Known rows, with every step that occurs:
pinuf-niluz-gava-farimi-fupo-pifiv: [-27  32 -20  12  22 -18  43 -16  37  18  46   8 -20 -53 -15  56  34  15
  14  21 -38  11   8  14  34  11  20  -7 -29 -63 -10  -8  21  26  32 -18]
noza-kunu: [-30  -9  19   7  10 -37  23 -34  18   4   9 -14 -16 -19  -9  27  35  31
  19  18 -43  32  22  30  25  10  -9  -8 -37 -33  -4 -33   6  29  29   3]
kalof-pifiv-niluz: [ -4  -2  10  17   6 -18  39 -12  22  27  11  10 -14 -41  -3  44  41  24
  28  22 -40  39   9  24  41   1   8   6 -26 -36  -6 -20  14   8  22   4]
komiz-pinuf: [-49  -9   1  -8   3 -27  17 -15   1  12  19   0 -14 -27 -22  36  30  22
   5  19 -41  33  -2  21  50 -13 -10 -13 -36 -51  -6 -33   5  20  39   9]
pinuf-komiz: [-19 -21   5  18  -6  -3  13 -16  24   2  22 -15 -14 -33 -25  30  14  13
   5   2 -18  34  -4  33  43 -14   6  -3 -43 -41 -11 -28 -24  28  22 -17]
pinuf-niluz-gava-farimi: [-40  20 -13  27  11 -30  22  -7  27  26  48  -9 -37 -36 -18  35  26  12
  14  11 -34  12   7  14  30 -11   5   7  -7 -38   1 -13  28  40  17 -17]
komiz-pinuf-niluz-fupo-farimi: [-43  10 -38   8   6 -30  38  -8  12  20  58  16 -23 -55 -23  60  26  12
  30  20 -44  19   5  17  49 -13  -5 -25 -38 -76  -8 -18  13  40  47  16]
niluz-gava: [-36  -3  11  21   3 -40  13  -5  15  23  13  -9 -31 -24  -4  18  35   5
   0  -7 -33  37  -8  14  40  -5   4   5 -29 -34   2 -17  23  18  20  -6]
gava-farimi-niluz-fupo-pifiv-kalof: [  9  10 -27   4   6 -12  51  -1  12  25  58  20 -12 -46 -10  51  28  20
  48  13 -36  18  11  30  28  31 -15  -9 -42 -32  -8  -7  23 -21  35   9]
fupo-niluz-ledi: [ -9  -4   2  13  12 -24  11 -12  -8  26  14  15 -37 -32   2  40  22  15
  24  11 -30  23  20  25  47  -9   9 -10 -36 -47 -24 -47   3   1  10  25]
gava-farimi-fupo: [-36 -14 -20 -11  19 -19  17  -8  39  -3  27 -21  -2 -45  -1  31  21  23
   6  18 -45  28   4  27  33  21   9 -19 -30 -25 -14 -22   4  33  43  -4]
vamonev-ledi-gava-farimi: [-53  10 -37 -12  50 -11  12 -17  23  21  29  -5  13 -31  -1  -5  28  17
  12  29 -43  23  17  28  29  -8 -25 -13  -5 -23 -20 -31  14  13  33 -24]
pobat-kunu-noza: [-43 -25  21  24  13 -31  31 -23  36  10  10 -10  -7 -43  -4  34  20   9
  19  -2 -55  43   4  16  30   1   0  11 -10 -25  -8 -23   3  24  41  -6]
rarirer-pinuf-niluz: [-40  26  -3   2  -1 -19  17 -18  13  21  32  -2 -26 -27 -27  55  29  27
  13  19 -28  29   3   2  53 -31   5 -19 -27 -48  12 -39   4  39  38   0]
farimi-gava: [-33  -1   3  12  18 -42   5 -12  26  16  18  -3 -21 -36  -9  33  31   0
  14   5 -31  40 -10  22  48   8   9 -12 -34 -32  -8 -32  16  21  28  -6]
fupo-farimi: [-28 -10 -15   7  -2 -23  11 -16  17  17  30 -21  -6 -37 -15  25  26  16
   3  14 -26  19   4  21  36  -4 -15  -6 -30 -38  -6 -11  10  34  42 -11]
vamonev-ledi-gava-farimi-niluz-fupo-pifiv-lipifir: [-25  14 -67  -7  43   5  51 -22  23  35  38  38  12 -62   4  30  21  14
  61  31 -42  21  16  16  40  31 -17 -17 -17 -39 -23 -24  29 -10  46  -8]
noza-kunu-niluz-ledi: [-21   4   5   7  21 -50  25 -20   8  12   1   5 -43 -23 -11  45  14  37
  42  22 -50  21  55  25  26   4  16  -8 -28 -43 -18 -42   5  20  11  39]
kunu-niluz: [-28 -11  -6   3  -5 -30  14  -9  12  16   9 -13 -17 -27 -21  36  18  31
  20  10 -35  17  14  17  43  -8  13   5 -27 -36  -9 -16   8  19  29   1]
pobat-kunu-niluz-ledi-gava-farimi-fupo-pifiv: [-29  17 -35 -13  64 -25  28 -12  34  13  21  33  -5 -59  -2  59  16  15
  39  30 -72  -5  46  25  29  21  27 -18 -22 -56 -37 -35   6  15  47   8]
noza-kunu-niluz-ledi-gava-farimi-fupo-pifiv-lipifir: [-23  24 -52 -14  65 -11  48 -19  20  12  16  30  -3 -57   1  54   9  33
  76  43 -74   7  53  15  29  42  19 -25 -15 -51 -35 -26  15  23  31  24]
kunu-niluz-gava-farimi: [-37   0 -26  11  10 -39  13   1  23  24  31 -17 -31 -28 -10  32  15  31
  22   5 -45   5  18   8  27  -2  14  10  -1 -30  -5   1  30  25  16  -8]
pinuf-farimi-fupo: [-44   4  -9  -3  11 -17  26 -14  33  -5  16 -14  -3 -66  -8  46  32  22
  11  10 -40  32 -15  33  49   5  14 -24 -32 -35 -11 -23   6  39  42   7]
noza-kunu-niluz-ledi-gava-farimi-fupo-pifiv: [-17  36 -38 -16  64 -26  33 -23  21  11  21  25  -7 -50  -2  57  18  36
  55  37 -63  -3  63  27  24  29  17 -27 -31 -57 -31 -30   3  11  26  16]
rarirer-pinuf: [-41   5   0 -10  -1 -23   4 -15  12  16  16 -12 -17 -20 -14  35  26  32
   2  10 -32  40  -2   2  49 -16  -2 -24 -31 -36  10 -36   4  27  37   3]
kalof-pifiv-niluz-fupo-farimi: [  3  -6 -26  21   9 -25  46  -1  31  28  35  16 -13 -62  10  48  35  20
  44  15 -48  36  12  23  37  16   6 -12 -32 -48 -10  -2  22  16  29  13]
kalof-pifiv: [ -7 -13   7  12  -1 -29  14 -15  24  27  11  -6 -24 -46  -5  30  34  26
  12  15 -36  53   6  21  37   7 -10 -14 -35 -43  -5 -21   9   9  20  -7]
lesup-ledi: [-35  -8   5  -1  17 -34  17  -7  26   0  10   0   0 -37 -10  16  34   9
  13  16 -37  39  -2  20  41  -8  -9 -10 -34 -42 -19 -53  17  16  22  20]
komiz-pinuf-farimi: [-61  11  -8  -7   5 -19  23 -18   5   9  28  -4 -11 -51 -30  49  31  33
  13  21 -40  24  -9  27  49 -20 -12 -22 -20 -53  -5 -28  10  35  34  13]
pobat-kunu-niluz-ledi-vamonev: [-36  -8  10  20  37 -41  17 -10  19   5  -3  28 -39 -40 -21  27   3  19
  19   7 -44   8  55   9  29   3  17   2 -20 -52 -21 -37  16  36  36  32]
vamonev-ledi-gava: [-48   9 -17  -6  41 -17  16 -18  12  25  10   5   8 -27  -1  -4  39   6
   9  18 -38  36   6  27  42 -16 -19 -10 -23 -32 -18 -38  10   4  35 -17]
pifiv-niluz: [-29  -2  11  10   4 -15  37 -12  12  13  11   1  -3 -22 -12  35  34  16
  18  16 -33  21   1  28  45  -8  15  15 -27 -22  -6 -27  11  21  32   7]

Rows:
[-37   8 -53 -16  65  -1  23 -18  20  17  36  14  19 -47  24  22  36  14
  30  24 -57  11  16  29  42   2  -4 -22 -17 -39 -36 -34   9   0  43 -17]
vamonev-ledi-gava-farimi-fupo-niluz
[-17   2 -24   7  51  -9  14  -7  13   0  27  26 -22 -59   5  29   5  23
  19  11 -33   5  43  15  39  21  10 -24 -31 -52 -29 -32  10  25  26  26]
gava-farimi-fupo-niluz-ledi-vamonev
[-36  35 -45  13  24 -42  19  -5  32  24  61  17 -33 -56  -7  73  26   4
  41   7 -39  31  -3  -3  55  -5  15 -44 -31 -62   5 -26  23  46  43   8]
rarirer-pinuf-niluz-fupo-farimi-gava
[-33  32 -26 -11  30 -13  19 -12   7  12  25  19 -30 -63  10  79  24  34
  33  13 -46  26   8  13  62 -14  26 -50 -27 -58 -14 -54   0  24  29  44]
rarirer-pinuf-farimi-fupo-niluz-ledi
[-53  42 -38  -1  48 -17  17  -4   0  30  50  28 -27 -47 -27  51  18   6
  31  35 -46   7  27  24  47 -26  -9 -21 -15 -57 -15 -47   8  31  23  15]
komiz-pinuf-niluz-ledi-gava-farimi
[-37  34 -41 -23  67  11  58 -23  30  13  28  27  40 -44   3  28  42  18
  29  46 -50   7  21  31  36   9   7  -8 -18 -41 -32 -25  12  -2  50 -15]
vamonev-ledi-gava-farimi-fupo-pifiv-niluz
[-46  36 -29  -2  29 -20  48 -17  24  17  54  22 -21 -53 -23  71  37  19
  17  30 -50  10   7  10  43   1  12 -16 -29 -84 -11 -14  19  23  40  -5]
komiz-pinuf-niluz-gava-farimi-fupo-pifiv
[-42  38 -44  -2  27  -2  50 -12  32  22  46  15 -19 -54 -12  68  24  26
  36  28 -52  27  -2 -21  46  11  24 -26  -8 -63   1 -13  29  41  43  -3]
rarirer-pinuf-niluz-gava-farimi-fupo-pifiv-lipifir
[-27  18 -46 -12  54   5  32  -6  20  19  19  26   3 -67   0  33  13   8
  40  34 -52  29  14  16  43  35   8 -30 -24 -43 -32 -30  12  19  33  10]
niluz-ledi-gava-farimi-fupo-pifiv-lipifir
[-15  -5 -27  -3  33 -17  16  -7  16  11  30   9 -26 -50  15  50  14  21
  28  18 -47  17  25  27  41  15  20 -25 -31 -42 -34 -43   0  13  22  25]
gava-farimi-fupo-niluz-ledi
[-30  15  -5   7  32 -26   1  -2   1  27   7  15 -21 -36  -4  18  24  -4
  15   7 -32  33  13  28  49  -9  -2 -14 -37 -33 -14 -46   4  12  17  11]
niluz-ledi-gava
[-39   7 -16   9  32 -22  43   4  38   6  29   0  -9 -36  11  42  34   8
  20   8 -55  16   1  22  37  13  33   8 -15 -21  -8 -11  28  28  34   4]
pifiv-niluz-gava-farimi-fupo
[-12 -12  -9  13  -8 -33  24 -10  20  20  23  10 -28 -47   0  52  24   8
  31  -5 -25  32  -1  29  50  16   6  -6 -54 -30   0 -29  13   4  40  12]
farimi-niluz-fupo
[-24   5 -30  22  -1 -28  32  -8  24  20  49   3 -22 -56 -15  45  24   9
  27  11 -32  20   5  21  41  -3   3 -16 -38 -55  -7 -12  14  43  38   2]
pinuf-niluz-fupo-farimi
[-30   1 -47  -1  24 -13  47  -3  31  17  24   5 -10 -54  -5  49  14  30
  43  20 -59  15   9  -5  35  33  31  -2  -7 -49 -20  10  34  22  34  -2]
kunu-niluz-gava-farimi-fupo-pifiv-lipifir
[-20  -4 -20   4  -2 -18  13 -19  24  21  40 -13 -15 -40 -15  50  18  22
  20  17 -22   6  14  28  36   8 -12   5 -24 -16   1 -25  13  18  42 -10]
gava-farimi-niluz
[-16 -16  -8   1  13 -15  22 -15  12   8  18   4  -7 -43  11  49  36  15
  19   4 -41  23  -3  26  55   7  18 -13 -47 -46 -21 -30   1   9  40   3]
farimi-fupo-niluz
[-25  29 -31 -12  47   9  45 -14  25  10  32  21  33 -49  -3  46  39  15
  30  32 -45  -4  10  31  43  17  15  -4 -30 -37 -19 -14  10  11  47 -16]
ledi-gava-farimi-fupo-pifiv-niluz
[ -9   9  11  32  13 -33  41  -2  22  38  14  15 -32 -36   7  40  48  11
  26   5 -45  42   2  15  39  -1  15  15 -19 -39   1 -10  32   4  12   2]
kalof-pifiv-niluz-gava
[-43  32 -25   2  24 -19  22 -10  13  17  34   9 -26 -56  18  74  42  28
  26  -7 -50  21 -16   1  61 -15  25 -32 -19 -57   4 -24  23  24  34  13]
rarirer-pinuf-farimi-fupo-niluz-gava
[-34  26 -32  -4  62  -8  32   7  24  12  23  24   0 -48  11  41  22  -1
  35  23 -54  12  21  36  46   9  27 -10 -22 -19 -24 -40   8  21  32  22]
pifiv-niluz-ledi-gava-farimi-fupo
[-45  53 -48 -12  57 -12  13   1  25  20  43  21 -22 -54  -4  63  16  10
  31  25 -49  21  22  10  53 -13  17 -44 -21 -45  -4 -52   2  40  38  15]
rarirer-pinuf-niluz-ledi-gava-farimi-fupo
[  1   7 -31  28  31 -41  41   3  41  30  42  29 -21 -70  16  60  38   1
  56  10 -51  41   4  20  43  27  18 -20 -30 -50 -12  -8  32  14  27  12]
kalof-pifiv-niluz-fupo-farimi-gava
[-38   4  -8   9  44 -41  11  -4  13  24   4  26 -27 -37  -4  42  18   0
  36   9 -62  10  35  24  39  -9  18  -1 -20 -39 -23 -47   9  19  35  17]
pobat-kunu-niluz-ledi-gava
[-25  14 -34   4  22 -12   5 -13  17  30  42   0   0 -44  -9  45  24   6
  28  11 -26  -4  11  31  44   2 -19   4 -24 -14   2 -24  15  13  44 -25]
ledi-gava-farimi-niluz
[ -8  -8 -41   4  -1  -4  46 -19  24  24  40  18  -9 -64  -9  54  11  27
  54  24 -32  20   8  13  38  43  -1 -11 -30 -39 -11 -12  26   9  41   5]
gava-farimi-niluz-fupo-pifiv-lipifir
[-45  36  -3  17   5 -33  20  -8  14  32  34   3 -45 -24 -17  53  34  15
  11   3 -33  32  -3  -8  52 -32  12 -10 -20 -51  20 -29  22  34  28  -3]
rarirer-pinuf-niluz-gava
